Each row was made from one small tree. The marks that hang from a mark follow it in brackets, in alphabetical order. Every link used is in the known rows. Write each row's tree.
(in the rows, 128 means zero)
Known rows:
T(A C(F Q)): [138 149 143 164 121 165 157 131 132 111 109  97 150 122 106 123  37 181
 145 129 110 108 135 127]
Q(C(F T(A))): [111 136 163 135 126 146 119 107  88 106 148 148  95 187  78 118  78 171
 141 123 134 130 117  66]
A(L T(C)): [148 160 100 102  77 104 141 132 152 110 151  99 193 118 176 168 157 135
 124 128  96 122 153 193]
F(C(Q T)): [160  94 172 137 160 132 145 140  75 105 146 202 179 128 135 146 132 113
  94 152 114 118 108 151]
T(A(L) C): [139 164  80 140 103 140 131 108 144  89 119 132 160 118 117 137 119 151
 117 118  85 130 152 149]
L(A(T(C))): [132  72 147 121 128 112 151 165 155 128 125  64 177 144 177 139 156 122
 125 152  91 126 141 182]
T(A C(F(E) Q)): [113 166 117 164 128 152 159 127 150 142  93  90 102  96 115 105  67 163
 163 143 140 108 130 113]
E(F(C(T))): [111  83 126 114 146 120 111  98 118 123 153 204 158 122 135 163 149  68
  65 149 128 135 110 171]
F(C(T(A)) E): [107 108 135 147 160 136 107  87 106 105 127 193 121 128 118 140 135 117
  87 145 125 142 120  82]
C(T): [106  86 133 106 154 118 111 104 109 100 159 182 124 164 123 133 133 104
  87 156 132 127 129 136]
A(L T(C(F Q))): [168 192 120 122  63 108 167 155 136 109 147  75 177 102 168 152 105 169
 163 111 106 108 138 179]
A(L T(C(F))): [144 167 101 118  68  95 133 116 147  93 160  69 167 121 175 157  93 151
 137  91 110 111 152 168]
T(A(L) C(F Q)): [163 193 101 159  85 144 159 131 129  96 113 103 138 106 112 120  61 187
 158 101  97 117 143 134]
T(A): [123 123 152 146 125 154  96  92 140  93 116 143 144 147 110 133 108 141
  95 119 104 140 129 102]
A(T): [130 126 169 112 102 124 115 116 148 112 151 112 177 139 172 167 147 121
 103 126 114 133 130 147]
Q(C(T(A))): [113 129 159 122 140 157 125 121  92 120 142 182 124 179  76 129 135 155
 128 159 118 136 115  92]
E(F(C) L): [139  99 117 116 146 135  94 133 159 187 110 149 166  91 138 151 197  54
  89 111 135 151 118 174]
T(A C): [115 120 120 145 137 162 131 107 147 106 114 122 167 135 113 143  95 147
 105 146 101 125 145 140]
C(F(E(L)) Q T): [113 133 108  99 163 122 134 161 121 184 121 135  44 114 114  92 157 103
 173 142 194 127 120 104]
Q(C): [133 122 159 136 130 133 120 129 124 145 131 131 149 144 124 119 139 119
 129 140 129 122 112 143]

Which tree is each row?
[ 89 151 139 128 136 137 122 101 103 139 136 141  49 159  84  98  94 152
 157 141 169 131 115  53]
Q(C(F(E) T(A)))
[127 134 163 141 131 151 134 121  93  86 139 157 102 154  84 121  64 172
 133 129 123 127 120  79]
C(F Q T(A))
[ 79 133 121 135 137 129 107  73 122 100 133 147  44 148 100 107  82 137
 124 125 161 134 129  56]
C(F(E) T(A))
[135 102 118 133 163 124  92 132 149 182 102 131 131  90 155 126 202  65
 110 114 154 139 125 130]
F(C E(L))
[154  96 165 139 113 117 179 190 136 130 124  37 161 133 167 121 105 152
 164 134 104 109 129 168]
L(A(T(C(F Q))))
[138 175 125 126  94 122 119 106  82  89 151 157  93 171  77 107  94 175
 151  97 121 136 124  72]
Q(C(F T(A(L))))
[182 157 140 149 117 136 139 132  70  74 131 208 167 121 110 149 140 153
 112 118  72 143 118 114]
F(C(Q T(A(L))))
[136  73 128 102 132 114 138 188 161 166 121  17 136 146 162 122 149 127
 163 104 124 132 148 149]
E(L(A(T(C(F)))))
[171 187 118 112  76 120 175 171 140 128 135 100 199  95 172 165 161 155
 148 146  88 112 139 205]
A(L T(C(Q)))
[150 178 123 137  96 131 136 118  86  71 138 165  98 140  91 113  83 180
 143 100 108 132 128  85]
C(F Q T(A(L)))
[114 186  61 153  97 116 125  84 155 109 111  95  86 103 125 103  75 151
 144 101 128 119 152 108]
T(A(L) C(F(E)))
[160 124 133 143 160 136 128 173 134 196  87 133 140  72 146 125 211  84
 137 132 150 134 111 143]
F(C(Q) E(L))
[130 155 103 120 109 127 108  93 106  70 142 191 120 150 101 129 136 145
 104 119  97 148 139 102]
C(T(A(L)))
[ 92 118  92 140 138 109 130  94 162 140 127  84  97 110 148 104  70 109
 133 137 166  97 142 149]
T(C(F(E)))
[141  69 125  94 142 122 143 201 169 176 112  50 166 138 167 135 217 110
 147 138 109 140 149 176]
E(L(A(T(C))))
[ 80 112 114 116 150  98 108  82 124 113 152 146  54 138 130 103  93 100
 117 140 181 113 126  97]
C(F(E) T)
[155 118 177 153 150 158 135 131  76  91 129 204 172 134 106 150 117 148
  99 144  89 135 112 105]
F(C(Q T(A)))
[106 123 100 121 145 114  93 120 167 179 111  85  60 111 135  91 139  90
 146  98 189 133 130 104]
C(F(E(L)))
[ 89 129 133 120 144 105 128 110 104 150 150 139  57 152 112  92 113 116
 155 152 188 113 112  94]
Q(C(F(E) T))
[129  36 113 104 186 114 117 165 126 180 113 161 123 130 129 118 232  43
  96 131 127 162 113 158]
E(F(C(T)) L(A))
[154 121 154 153 128 135 134 137 136 152 113 169 187  79 137 153 149  81
  93 138 115 129  99 191]
E(F(C(Q)))
[105 139 100  94 120 115 131 151 181 194 125  40 107 106 169 138 154 117
 163 124 174 120 146 141]
A(T(C(F(E(L)))))
[ 88 108  91  91 163 106 100 124 133 167 136 130  39 133 120  96 154  88
 145 125 195 128 130  95]
C(F(E(L)) T)
[137 129 153 141 138 160 141 131 103 129 122 208 163 108  92 162 148 122
  91 156 106 145 104 139]
E(F(C(Q T(A))))
[121  95 137 106 128 101 108 164 173 182 104  27  70 125 167  96 187  96
 168  91 158 150 127  98]
C(F(E(L(A(T)))))
